What can hang from each mark:
vomap: biva demifu netaset tiro vadufub
tiro: vomap
netaset: kone vomap
rikik: tiro
vadufub: vomap
demifu: vomap
kone: netaset

Every row comes from one small tree of marks. Brackets hold a mark, then the marks that hang from it, in alphabetical order. Every link used is in the known rows. Which tree was each row made from?
(in the rows, 128 means zero)
Known rows:
(demifu vomap): [124 124 166 195 150 133 103 109 121 118 152 124 115 149 105 124 127 149
 134  60  52 117 119 180  77 212  64 110 138 124  82 179 130  99  90 138
 149 201  74  99 140 138 101 158 137 165 125 195 168 126 139 101 105 153
 210 133 120 195 139 152 136  92 185 106 144 136 159 127  96 143 102 139
 149 131 146 146 157  87 117 118 130 145]
(netaset kone (vomap biva demifu)): [175 105 156 147 128  96 143 126 121 140 177 102  91 119 118 143 118 121
 150 154 145 133 105 110 165 132 165 135  81 133 161 130 125 146 104 151
 158  97 123 132 164 116 138  84  93 105 113  88 141 170 138  81  92 108
 167 126 148  89 111 134 149 180 148 183  86 157 129 109 172 133 115 111
 149 137  78 138 154 126 120 129 118 105]
(vadufub (vomap biva demifu (netaset kone))): [173 118 110 111 124 102 140 135  90 154 148 114 125 152 176 106 102 120
 146 148 123 108 130 120  94 155 117 118 143 145 186  92  69 125  97 139
 141 100 128 164 162 111 163  92 129 115 142  79 114 144  79 168 134 131
  95 153 165  70  79  81 123 156 153 185 102 118 136 122 167  75 182 130
 141 147  96 139  75 121 131 183 122 137]
(demifu (vomap biva tiro vadufub)): [121 163 114  93 167 187 114 120 182 134 152 112 162 127 117 116 149 140
 112 169  94 106 157  92 122 127 141  98 199  94 112 178 161 109 190 115
 114 158 101  73 125  82  74 139 163 153 156 185  89  93 165 152 141 138
 188 202 141 190 189  97 133  75  82  49 161 113 160 154 111  97  75 125
  88 115 144 124  74 149 103 108 145 157]
(rikik tiro): [ 55 113 130 176 147 108  93 109 129  78 131 172 101 133 107 125 154 166
 174  42  45 157 132 180  93 167  50 129 107 117  31 127 122 115 124  99
 111 153 133 135  96 180 122 189  83 164 124 200 174 113 133 133  95 152
 170  71  87 171 138 144 194 104 183  92 104 131 101 117  48 172 140 105
 115 139 167 144 212 126  93 111 128 130]
(tiro (vomap netaset)): [ 73 144  97 162 126 129 146 138 101 113 102 157 105 164 145 182 140 149
 154  70 106 125 110 174  77 184  46 117 150 125  95 113  94  92  87 143
 126 162 100 117  85 116 170 207 137 123 101 111 183 105  84 169 114 194
 147  94  98 169 103 135 152  99 189 118 154 133 174  81  51 144 164 161
 134 127 200 158 175  97 166 121 143 135]
(kone netaset): [142  71 172 202 124 102 138  92  68 105 109 159  81 108  90 130 165 119
 131  75  77 155 130 210  85 165  98 181 114 159  54 138  84 104 103 103
 141 180 114 135 139 183 145 210  81 129  78 149 176 161 114  92 123 124
 143  63 106 167  91 202 169 134 213 143 150 115 115 117  96 178 142  88
 158 142 153 150 214  71 156 122 146 133]
(tiro (vomap biva demifu)): [121 120 100 115 161 166 124 156 133 153 131 107 126 139 129 114 115 130
 154  96 104 116 123 155 138  98  88  74 120 110 129 118 161  91  96 148
 129  84 117 101 117  60 211 127 138  97 148  83 137  89  90 138 123 167
 184 155 139 155 107  75 168 120 133 125 144 160 120  99  83 129  89 155
 130 166 137 155 155 143 123 132 148 137]
(vomap demifu netaset): [112 111 168 176 134 139 121 133 104 119 102 136 146 138 133 134  93 141
 131  89 103 122 130 168 115 165  71 111 138 123 137 119 106 122  88 112
 143 141 101 141 118 149 169 119 140 138 110 126 127 139 110 152 112 145
 118  80 127 134  99 123 135 135 144 139 143 136 128 128 127 140 158 141
 114 124 151 124 134 102 148 162 130 128]
(vadufub (vomap biva (netaset kone) tiro)): [120 153 103 127  76 142 136 110 113 156 122 138 124 148 181 128 150 136
 144 174 103 111 169 128  78 151 135 144 156 152 132 120  78 143 137 146
 120 160 141 132 128 112 107 170 112 159 135  98 115 141  74 194 124 145
  87 134 155  65 115 111 153  97 137 155  98 120 105 130 120  69 205 124
 145 110 117 137  99 134 169 132 111 123]
(vomap demifu tiro vadufub): [107 139 143 127 140 157 109 144 122 105 103 137 162 104 113 105 144 123
  77 118 136 139 118 145 146 118 130 111 142 125  90 141 168 111 161 117
 101 127 141 116  89 115 104 126 151 167 138 169 107  90 152 115 154 114
 121 121 119 177 156 120 108 101  91 100 170 134  97 155 125 147 102 134
 119 129 150 115 111 152 128 102 139 128]
(rikik (tiro (vomap biva demifu netaset vadufub))): [ 85 151  20  73 169 138 112 159 178 114  87 160 175 161 149 151 122 140
 179 106 134 142 141  84 139  76  88  69 178  86 140  71 152 116 124 126
 105  69 133 128 114 108 192 102 160  67 162 109 115  59 107 196 157 176
 122 158 124 141 125  40 112 123  92  94 121  95 140 125  56 148 123 168
  60 140 159 128  70 180  96 159 136 145]
(kone (netaset (vomap biva demifu tiro vadufub))): [166 137 138 105 111 133 139 129 151 152 139 125 158  90  93 110 121 110
  96 168 183 119 150 129 165  32 208 160 108 127 140 129 184 162 156  91
 139  82 145 141 136 144 121 167 130 104 124 110  90 131 144  87 146  72
  98 147 135 117 122 141 124 159  91 128 131 108  88 148 158 154  83 124
 126 127 109 102 102 146 120 108 125 130]
(kone (netaset vomap)): [132  76 169 227 101  95 156 110 103 126 140 131  61 104  85 139 129 121
 142  71 108 140 123 206 115 141 120 197  61 144  71 154 107 139 103 126
 165 164 104 158 135 216 117 202  49 149  71 161 187 192 147  78  84 110
 157  84 104 145  99 215 165 141 230 160 132  98 133 103 102 187 124 103
 186 114 124 132 219  58 122 100 142 132]
(kone (netaset (vomap biva demifu))): [168  94 168 150 123 127 139 113 127 168 147 110  96 101  82 112 105 104
 142 126 137 129 134 159 168  86 165 151  73 123 146 132 147 155  97  97
 179  87 107 143 144 150 142 160  90  99 103  98 134 166 119  73 105  83
 139 121 146 122  68 154 137 182 162 171 117 113  95 126 149 148  90 105
 146 140 104 120 164 107  96 144 133 127]
(demifu (vomap tiro)): [ 99 154 185 173 146 162  97 109 114 132 143 111 133 131 132  96 142 152
 113  91  73 117 151 169  90 188  73 116 148 118  68 195 136 115 131 115
 139 204  94  95 123 116  60 167 151 190 141 198 135 123 126 123 126 107
 191 120 126 184 163 170 140  67 151  73 125 139 151 135  86 118 103 135
 164 122 164 120 142 111 148 104 111 144]
(vomap (netaset kone)): [135  89 132 184  95  88 142  96  71  84 108 135  84 162 141 159 130 138
 150 106  80 142 110 131  77 198 106 170 146 161 105 120  43 125 108 132
 142 209 131 138 126 162 144 149 110 130  91 107 180 172 115 129 108 180
 137  61  94 131 122 187 154 147 193 161 108 133 168  96 135 132 200  95
 152 118 166 158 164  99 181 152 125 140]

Which tree is each row?
[158 141 134  82 125 105 142 133 163 127 143 109 134 110 119 127 129 105
 111 201 183 132 111  83 192  79 213 137 102 133 165 136 155 151 161 137
 115  93 162 126 121 117 112  83 119 103 144 109  96 137 171  84 136  95
 112 167 129 106 160 131  91 152  80 126 125 147 125 142 179 111  93  99
 136 123  98 114 109 138 119 101 119 112] => (netaset kone (vomap biva demifu tiro vadufub))
[132 159  74  76 181 159 131 166 179 125 111 106 165 140 115 134 131 113
 132 124 151 138 103 118 136 105 113  71 148 104 165 123 159  86 122 154
 110  73 126  97 120  73 177 121 167  89 165 118 119  53 129 141 165 161
 128 204 140 176 124  43 107 130 101 113 170 128 143 112  90 134  79 161
 109 162 130 168 101 164  83 129 162 133] => (tiro (vomap biva demifu vadufub))
[ 89 138 172 169 119 146 113 145 137 149 148 128 128 106 114 101 115 151
  99  86 147 122 138 162 164 133 143 156  77 111 111 147 165 152 124 123
 134 118 105 127 102 141  71 151 124 172 131 165 136 116 134 111  89  89
 131 117 130 138 136 182 139 107 139 111 107 156 103 135 138 153  93 130
 123 117 107 103 170 124 132  77 126  97] => (netaset (vomap demifu tiro))
[120 145  35  57 139  84 126 153 149  91  98 173 145 166 174 141 130 112
 181 140 152 161 112  58 124  94 108  95 169 133 147  70 126 111 132 141
 116  87 172 138 128  94 198  63 146  50 142  78 129  85 112 161 172 167
 106 139 115 102 144  71  99 157 113 130 124  93 172 113  92 143 152 158
  96 134 159 143  93 160 109 179 125 142] => (rikik (tiro (vomap biva demifu (netaset kone) vadufub)))
[164 170 110  99 110 146 141 103 167 125 129 103 156 149 148 146 147 144
 113 195 111  93 151  51 102 143 138 129 216 120 137 162 120 114 165 120
 120 184 118  96 149  95  95  80 181 105 141 106 107 136 149 167 165 159
 143 175 141 115 188 103  90 102  97 102 151  88 180 144 134  82 137 112
 124  93 161 124  38 146 176 142 111 167] => (demifu (vomap biva (netaset kone) tiro vadufub))
[ 85 150  46  57 191 144 114 149 183 111 110 162 154 148 135 114 150 127
 176  99 114 153 119  97 135  65  85  60 134  79 110  76 195  83 134 149
  89  48 152 114 108  90 172 113 140  97 175 140 121  58 122 156 149 151
 144 166 116 167 145  54 142 119 109  87 133 133 118 119  73 164  88 165
  68 160 163 138 105 184  64 120 160 142] => (rikik (tiro (vomap biva demifu vadufub)))
[151 114 138 113 110 149 121 114 102 159 108 118 139 129 162 140 116 134
 110 151 124 114 159  93 144  94 169 139 159 142 163 114 112 149 133 118
 141 122 130 115 130 101 154 104 139 107 134  51 110 165  99 151 142 127
 106 101 146  53 128 112 131 132  72 141 103 143  81 132 167  61 151 101
 106 116 139 119 103 152 186 183  92 144] => (vomap biva demifu (netaset kone) tiro)
[140  95 179 205 113  98 135 133  99 148 138 140  88 106  86  99 105 101
 123  73 152 142 123 194 139 135 124 179  61 139 110 125 134 153  90 116
 178 115 115 158 140 198 127 172  79 121 104 138 160 171 143  49 105  82
 130  79 124 129  79 214 133 165 195 172 142 118 117 122 143 172 121 130
 173 143 116 104 190  73 127 136 135 126] => (kone (netaset (vomap demifu)))
[190 128 132  99 127  88 152 135 152 126 161 118 105 134 111 137 117 109
 142 176 172 128  90  73 160 124 171 126  96 131 171 124 134 146 139 145
 129  85 150 157 158 129 137  59 113  95 128 112 111 145 184  84 114 124
 124 165 139 111 135 115  91 177 115 170 122 128 126 117 185 144 103 119
 150 139  75 130 115 130  91 143 138 112] => (netaset kone (vomap biva demifu vadufub))
[131 134 145 142  85 112 120 133  83 148 111 144 129 133 177  86 118 129
 126 118 145 131 143 158  84 164 138 135 118 154 128 103  85 136 108 150
 114 165 150 166 125 122 103 124 120 129 137  96 119 128  54 156 147 108
  67 119 133  79 112 102 116 106 145 163 121 132 120 146 149  95 197 157
 141 123 122 142 119 129 172 146  98 115] => (vadufub (vomap demifu (netaset kone) tiro))
[ 91 156 148 103 127 126 117 159 147 121 134 126 146 102 101 129 134 127
  82 124 160 140  93 138 164 111 145 148 100 108 118 155 187 147 152 140
 108 103 127 134  94 146  82 113 132 154 131 178 116 114 169  98 143  87
  86 139 107 157 154 154 104 117  98 106 147 145 132 141 141 156  83 141
 126 114  95  91 147 136 100  79 133 112] => (netaset (vomap demifu tiro vadufub))
[139 142 109  94  89  99 156  98 169 109 142 104 104 113 106 143 159 123
 117 195 151 126 108  77 149 101 200 147 124 142 119 131 137 143 184 165
 105 136 170 130 124 143  82 146 106 150 119 132 115 149 189  97 109 127
 131 156 127 111 177 161 135 121 108 133 120 154 143 125 144 128 116 103
 139 118 110 141 130 130 117  90 110  99] => (netaset kone (vomap biva tiro vadufub))
[102 141 131 104 152 176 106 140 132 187 140 117 148 110 151  59 129 125
 109 120 116 105 159 158 123 109 143  98 138 105 144 114 160 115 126 120
 118  86 132 130 119  78 111 163 130 162 174 158  88  74  68 170 135  87
 116 176 163 140 104  60 133  89  84 117 102 151  66 148 121  89 113 151
 112 157  86 118 111 160 107 119 138 111] => (vadufub (vomap biva demifu tiro))
[155 101 180 191 110  66 142 121  99 129 167 123  82 120 117 113 116 102
 142  99 157 163  91 155 135 165 147 159  60 140 135 142 116 145  99 150
 142 131 141 154 134 157 118 101  94 133  93 137 178 164 154  57  97  96
 149 104 115 106 111 186 128 159 179 173 115 155 152 108 176 164 119 141
 172 129  95 136 197  89 134 113 112 108] => (netaset kone (vomap demifu))
[135 135 122 110 117 120 126 125 116 102  92 148 148 124 144 134 130 129
  90 145 160 137 116  92 130 127 138 148 148 154 135 119 118 135 159 123
 101 153 153 135 123 133 141  87 168 127 123  96 122 122 133 130 177 145
  57  98 101 114 159 125  77 137  91 122 162 113 140 141 159 120 143 133
 120 114 148 114  95 121 155 140  97 125] => (vomap demifu (netaset kone) tiro vadufub)
[131 120 115 125  87 146 140  97  91 136 104 128 126 128 159 160 152 142
 120 162  83 106 144  97 104 131 157 161 161 174 117 132  90 140 149 104
 124 169 116 103 137 134 144 163 117 135 116  71 125 163 121 171 116 176
 136 110 127  85 137 136 156 106 119 136 103 134 135 113 122  69 175 100
 123 112 148 143 124 130 198 147  88 147] => (vomap biva (netaset kone) tiro)
[116 154 111  76 145 187 135 130 160 126  88 116 188 127 137 160 124 137
  89 173 137 113 153  89 164  71 147 108 180  99 160 120 151 123 158 100
 115 106 130 104 107 110 153  98 187 118 149 115  80  91 126 187 154 137
  82 141 158 125 133  67  91 131  35  97 152 114  99 150 139  83 116 117
  68 117 141  92  44 162 130 155 126 128] => (vomap biva demifu netaset tiro vadufub)
[165 117 145 141 109  59 146 146 132  88 159 135  95 126 106 129 122 100
 118 134 180 161  80 101 149 171 150 138  76 134 151 129 101 136 136 167
 126 128 155 161 141 164 124  81 101 129 101 157 138 155 184  62 135 102
  94 110 105 130 148 154 100 181 152 166 143 125 163 119 186 172  98 134
 176 117  92 133 139 100 100 108 144 100] => (netaset kone (vomap demifu vadufub))
[148 124 118  98 145 128 135 149 193 127 162  99 137 123  95 137  93 123
 119 155 163 114 102  98 176 114 138  84 121 105 195 126 175 142 131 137
 144  76 120 140 135 135 130  89 129 125 132 163 117 122 173 116 109 103
 136 180 146 148 124 105 115 157  92 135 121 126 131 128 150 149  74 130
 118 138  89 116 114 139  60 121 155 101] => (netaset (vomap biva demifu vadufub))
[144 130 124 105 101 147 132 141 100 175 136 141 145 132 171  92 107 136
 119 172 144 112 169 124  99 125 140 138 144 147 165 108 104 145 119 128
 116 104 147 145 152  74 130 113 136 121 159  76  96 122  66 182 126 116
  77 141 160  56 102  78 118 121 110 154  93 140 101 151 152  69 180 139
 125 126 103 123  72 147 155 154 106 130] => (vadufub (vomap biva demifu (netaset kone) tiro))
[112 101 176 140 109 124 124 123  66 119  84 142 129 120 157 125 131 135
 106 113 127 141 154 139 126 139 130 161 124 152 117 130  94 143 126 103
 119 175 140 130 133 116 147 120 149 131 120  89 145 161 104 135 144 147
  98  79 105  93 138 167 101 119 130 146 131 138 111 130 146 106 163 110
 135 115 153 119 126 120 206 163  97 136] => (vomap demifu (netaset kone) tiro)
[ 94 154 106  71 143 178 131 110 159 106 121 112 154  99 113 158 164 140
 104 147  94 118 122 119 134 106 145 119 164 117 106 146 151 109 187 114
  98 135 124  88 109 113 102 153 148 167 141 159 103  77 159 151 123 143
 148 154 121 172 159 105 144 105  68  77 144 139  93 135 101 127 116  84
  82 130 137 117 105 154 108  92 146 129] => (vomap biva tiro vadufub)
